What can hang from each mark:
C: H J L Q R
R: C F
F: J R
J: F
L: C F
Q: C

Known rows, with every way that one mark hangs from another:
J{F}: [ 0.26 -0.41 -1.86 -0.42  1.11  1.86 -0.60 -0.74 -1.33  0.29 -0.01 -0.33
 -0.98  0.02  1.01  0.08 -0.39  1.38  0.46  0.05 -0.99  1.40]
R{C{H J Q} F}: [-1.19 -0.52  0.86  0.09 -0.30  0.57 -1.06  0.38  2.63 -0.03 -0.15 -2.53
  2.35 -2.09 -0.81 -2.20 -3.28 -0.25 -0.48 -1.20 -3.20  4.22]
C{H}: [-0.03 -1.89 -1.74 -0.22 -0.29  1.69  0.93  1.53  2.62  0.06  0.67 -0.70
 -0.35 -0.67 -0.45 -0.19 -1.45  1.91  0.24 -0.87  0.57 -0.48]
R{C{L} F}: [-2.50  0.91  0.98 -0.07 -2.18  0.42 -1.43 -1.48  0.23  3.12 -2.79 -0.20
 -0.25 -1.26 -0.08 -0.79 -0.41 -1.14  0.17  0.48 -4.61  2.72]
L{C{H Q R{F}}}: [-0.15  2.51  1.26  1.04 -1.06  2.73 -1.41  0.74  1.30 -0.74  0.75 -1.76
  1.75 -2.72 -0.11 -1.27 -4.94  2.25  0.86 -2.03 -3.80  2.78]
L{C F{J}}: [ 0.51  5.39  3.31  0.75 -0.56  1.28 -0.40  0.61 -2.36 -1.80  2.31 -1.96
 -0.16 -1.22  1.02 -2.25 -3.89  2.04  1.54  0.73 -3.43  0.65]
Q{C{H L R{F}}}: [-0.86  0.98 -1.63  0.64 -0.15  3.07  1.61  1.34  1.91  2.31 -1.22 -2.44
 -0.52 -2.39 -1.15  0.95 -3.40  0.27  0.16 -1.19 -3.64 -0.38]
Q{C}: [-0.06  1.64  0.40  0.70  0.96  2.07  1.18 -1.11 -0.11  0.36  0.41 -0.26
  0.34 -0.04 -0.31  0.39 -1.61 -0.72  0.29 -1.06 -1.23 -0.39]
F{J R}: [-0.86  3.51 -0.20  1.14  1.85 -3.11  1.83  3.10 -1.37 -1.61  1.49 -3.19
 -0.09  0.11 -0.11  1.23 -2.34 -1.64 -0.59  1.59 -0.40 -1.46]
Q{C{H L R}}: [-0.62  1.62 -0.58  0.71 -0.30  0.91  2.72  2.01  2.06  2.36 -1.04 -2.11
 -0.24 -1.89 -1.28  0.62 -3.53  0.06  0.79 -1.39 -1.76 -1.65]
Q{C{J R{F}}}: [ 1.04  2.12  0.58  1.83  2.97  1.02  0.51 -0.88 -1.29  0.58  0.51 -3.31
  1.34 -2.53 -1.40  0.75 -3.08 -1.73 -0.02 -0.48 -2.91  2.47]
L{C{J}}: [ 1.23  2.14  3.30  1.02  0.27 -0.82 -0.84  0.38 -0.95 -0.45  0.59 -0.37
  0.29 -1.93 -0.72 -1.70 -3.97  0.14  2.48 -0.29 -1.40  2.46]
R{C{H}}: [-1.18 -0.74  0.47 -0.03 -0.99  0.32  0.07 -0.78  2.85  1.79  0.61 -0.56
  1.42 -1.01 -0.65 -0.90 -1.24  0.47  0.50 -0.49 -0.87  2.08]
F{J R{C{H Q}}}: [-2.41  3.63  0.88  0.89  0.25 -3.45  1.82  3.50  1.45 -1.17  1.88 -3.76
  2.36 -0.39 -0.18 -0.50 -4.27 -1.50 -0.73  0.24 -1.54  0.14]
C{J R}: [ 1.53  0.98  1.17  1.31  2.48 -3.55  0.25  0.98 -0.99  0.45  0.31 -3.08
  1.77 -2.22 -1.45 -0.01 -1.98 -1.48  0.03  0.37  0.19  1.58]
F{R{C{H Q}}}: [-2.57  1.88  1.04  0.52 -1.23 -1.78  0.27  0.44  1.72  0.23  1.86 -1.46
  2.30 -1.41 -0.68 -0.50 -3.41 -0.37 -1.05 -0.58 -1.27  0.79]
Q{C{R}}: [ 0.38  2.75  0.89  1.29  1.85  0.70  1.27 -0.93 -0.75  0.91  0.83 -1.57
  1.50 -1.22 -0.79  0.89 -2.01 -1.11  0.00 -0.74 -1.49  0.13]
Q{C{L}}: [-1.14  2.18  0.54  0.12 -0.64  0.80  1.84  0.61  0.20  1.65 -1.91 -0.02
 -1.14 -0.12 -0.34  0.31 -1.92 -1.12  0.88 -0.86 -1.88 -1.92]
Q{C{L{F{J}}}}: [-0.81  4.45  1.08  0.05 -0.05  1.06  2.28  1.84 -1.05  0.42 -0.50 -2.33
 -1.33 -0.31  0.29 -0.83 -2.94 -0.32  0.56  0.34 -3.14 -2.49]
R{C F{J}}: [-1.25  1.97  0.82  0.74  1.08  0.06 -0.61 -0.76 -0.28  0.46 -0.24 -2.14
  1.38 -0.12  0.19 -0.25 -0.85 -1.60 -0.04  1.24 -4.18  3.38]
Q{C{J}}: [ 0.70  1.51  1.03  0.90  2.05  0.20  1.42 -0.15 -0.51 -0.10  0.46 -1.44
  0.56 -0.89 -1.24  0.06 -2.83 -1.50  0.75 -0.75 -0.81  0.50]
R{C{H L} F{J}}: [-2.32  0.95 -0.63  0.04 -0.69  0.51  0.69  2.41  2.60  1.92 -1.91 -2.79
 -0.36 -0.78 -0.04 -0.67 -2.23 -0.61  0.66  0.56 -4.46  1.48]

Rows:
[-0.59  0.62  0.65 -0.91 -2.23 -0.91  0.68  4.74  2.03 -0.55 -1.26 -3.05
 -0.37 -2.09 -0.63 -3.44 -4.55  1.71 -0.27 -1.03 -1.12 -1.41]
C{H J L{F} Q}
[-1.58  4.02  3.71  0.64 -0.99 -2.45 -1.09 -0.84 -1.77 -0.39  2.57 -2.89
  2.08 -2.58 -0.38 -2.21 -3.67 -0.42 -1.65  0.90 -2.45  1.65]
L{F{R{C{J Q}}}}
[-2.37  5.60  1.48 -0.17 -1.77 -3.06  1.11  4.70 -1.34 -1.53 -0.51 -3.37
 -0.44 -0.44  0.94 -1.28 -3.54 -0.50 -1.39  1.02 -2.68 -3.39]
C{L{F{J R}} Q}
[-0.23  1.62 -1.45  0.70  1.48  0.48  0.81  3.85  1.80 -1.87  0.16 -4.84
  2.08 -1.25  0.10 -0.13 -3.26  0.11 -1.11 -0.94 -2.51  0.73]
C{H Q R{F{J}}}
[-0.82  0.02  2.03  0.05 -0.60 -2.34 -0.03  1.28  2.77  0.17  0.09 -2.17
  2.92 -1.41 -0.99 -2.52 -3.56 -0.79  0.19 -1.42 -0.71  2.63]
R{C{H J Q}}
[ 1.22  0.56  0.20  1.49  2.53 -1.21 -1.03  0.34 -1.30  0.39 -0.22 -3.59
  1.41 -2.86 -1.40  0.29 -1.80 -1.18 -0.61  0.49 -1.99  3.14]
C{J R{F}}
[ 0.53  1.53  2.60  0.47 -0.80 -0.11 -0.36  2.72  1.89 -1.67  0.80 -1.32
  1.42 -2.06 -0.53 -2.50 -5.97  1.33  2.18 -2.22 -1.17  1.78]
L{C{H J Q}}
[-0.03  1.29 -0.46  0.05  1.38  0.61  1.45  0.91 -1.26  1.74 -2.15 -1.61
 -1.66 -0.89 -0.46 -0.29 -3.43 -1.02  1.71 -0.72 -2.35  0.17]
Q{C{J{F} L}}
[-2.05 -0.25  0.24 -0.11 -1.60  2.39 -1.39 -0.75  2.85  0.40 -0.11 -1.35
  2.29 -1.34 -0.07 -1.69 -2.03  0.47 -0.76 -1.41 -3.65  3.39]
R{C{H Q} F}
[-1.79  2.71 -0.38  0.13 -1.86  2.63  2.34  1.44  0.94  1.12  1.09 -2.04
 -1.97 -2.12 -0.83 -0.08 -4.50  1.67 -0.17 -0.33 -2.53 -2.88]
Q{C{H L{F{R}}}}
[-1.35  3.01  1.30 -0.02 -1.41 -3.34  0.30  3.36  0.09  0.83 -2.87 -1.63
  1.19 -1.03  0.00 -0.64 -1.85 -1.54 -0.61 -0.51 -1.46 -1.24]
C{L Q R}
[ 0.28  5.82  4.71  0.88 -1.51  0.77 -1.98 -0.88 -2.20 -1.31  2.14 -1.52
  2.21 -2.87  0.58 -2.83 -4.38  2.07  0.35 -0.75 -3.81  1.51]
L{C{Q R} F}
[-0.57  0.20  1.76  0.65  0.70 -0.34 -1.75 -2.02 -0.32  1.45 -0.42 -1.64
  1.46 -1.98 -0.90 -1.17 -1.26 -1.45  0.05  0.68 -3.43  5.08]
R{C{J} F}
[ 0.63 -1.44 -1.71 -0.53  1.36  0.52  0.28  2.83  1.69 -1.35 -0.05 -2.59
  0.78 -1.04  0.05 -1.84 -3.95  1.64  0.32 -1.87 -0.02  1.42]
C{H J{F} Q}
[-1.85  0.64  1.99 -0.36 -2.05 -3.16  0.54  3.04  3.24  1.69 -2.30 -1.94
  1.71 -1.46 -1.08 -2.81 -3.83 -1.27  0.50 -1.15 -1.42  1.22]
R{C{H J L Q}}
[-2.05  2.62  0.37  1.15  0.91 -2.80  1.92  2.53  0.98  0.05  2.23 -3.41
  1.23 -0.72 -0.57  0.55 -3.63 -1.29 -0.23  1.19 -1.27  0.39]
F{J R{C{H}}}
[-1.92  2.39  2.79 -0.48 -2.93 -0.89 -0.73 -1.01 -0.23  2.88 -1.06 -0.24
 -0.19 -1.41  0.09 -2.10 -0.99  0.15  0.07  1.06 -3.32  0.72]
R{C{L{F}}}
[-0.01  4.06  2.37  0.87  0.66 -1.04 -1.35  0.81 -2.46 -1.55  1.03 -1.59
  0.64 -2.10  0.13 -1.67 -6.16  0.36  1.53 -0.84 -2.64  2.64]
L{C{J{F{R}} Q}}
[-2.19  0.99 -0.74  0.10 -0.03  0.32 -0.35 -0.43  0.36  0.53  1.57 -1.61
  0.97 -1.42  0.48 -0.45 -3.40  0.98 -0.53 -0.51 -2.07  2.09]
J{F{R{C{H Q}}}}
[-0.40  1.94  1.79  0.12 -1.98  1.71 -0.61  1.53  2.22 -1.48  0.97  0.08
  1.10 -1.16  0.19 -2.10 -4.57  2.31  1.71 -2.44 -1.66  0.70]
L{C{H Q}}
[ 1.75 -1.24 -2.32  0.47  2.98 -0.29  0.60  1.88  0.56  0.79  0.69 -4.03
  0.59 -2.92 -1.18 -0.24 -3.57  1.31  0.43 -0.25 -0.08  2.36]
C{H J{F} R}
[-0.95 -0.30 -0.99 -1.14 -3.00  1.85  0.99  2.37  2.09  1.26 -0.59 -1.37
 -2.25 -1.65 -0.12 -1.69 -2.02  3.02  0.05 -0.07 -1.48 -2.20]
C{H L{F}}
[-1.15  4.53  2.52  0.61 -2.73  2.22 -0.92  0.75  0.08 -2.18  3.87 -1.61
  0.26 -2.98  0.30 -2.56 -6.38  3.69  0.20 -1.02 -3.06 -0.08]
L{C{H Q} F{R}}
[ 0.84  0.30  0.45  0.73  1.38 -2.80  0.90  3.77  2.01 -0.95  0.28 -4.12
  2.90 -2.43 -1.32 -1.29 -4.17 -0.19 -0.45 -1.42  0.53  0.85]
C{H J Q R}
[-1.84  3.18  3.02  1.27  0.10 -4.75 -0.43  0.56 -0.71 -0.01  1.16 -2.19
  2.68 -1.73 -0.88 -0.92 -3.56 -2.59 -0.94  0.34 -1.35  2.05]
F{R{C{J Q}}}
[-1.74  4.56  0.61  0.25 -1.12 -2.39  1.43  3.45 -1.93 -0.15 -0.03 -3.07
 -2.01 -0.94  0.45 -0.59 -2.68 -0.03 -0.65  2.11 -2.40 -2.94]
C{L{F{J R}}}
[-0.34  0.05 -1.52  0.58  0.03  1.92 -0.46  1.66  2.10 -0.75  0.41 -3.10
  1.97 -1.95 -0.53 -0.31 -2.59  1.16 -1.58 -1.59 -2.22  1.39]
C{H Q R{F}}
[-1.86  1.52  0.07  0.09 -0.03  0.97 -0.07  1.52  2.37 -0.77  0.07 -3.30
  2.37 -0.39  0.46 -1.53 -2.60 -0.36 -0.59 -0.68 -3.93  2.91]
R{C{H Q} F{J}}
[-0.42  4.29  1.59  0.57 -0.47  0.94  1.27 -0.31 -1.51  1.84 -0.24 -2.07
 -0.26 -2.12 -0.52 -0.27 -2.73 -0.03 -0.31 -0.03 -3.27 -1.39]
Q{C{L{F} R}}
[-1.85  3.25  1.58  0.31  0.47 -0.52 -0.87  0.56  0.02 -0.79 -0.78 -2.72
  2.48  0.20  0.94 -1.12 -1.69 -2.10 -0.92  0.19 -4.45  2.96]
R{C{Q} F{J}}
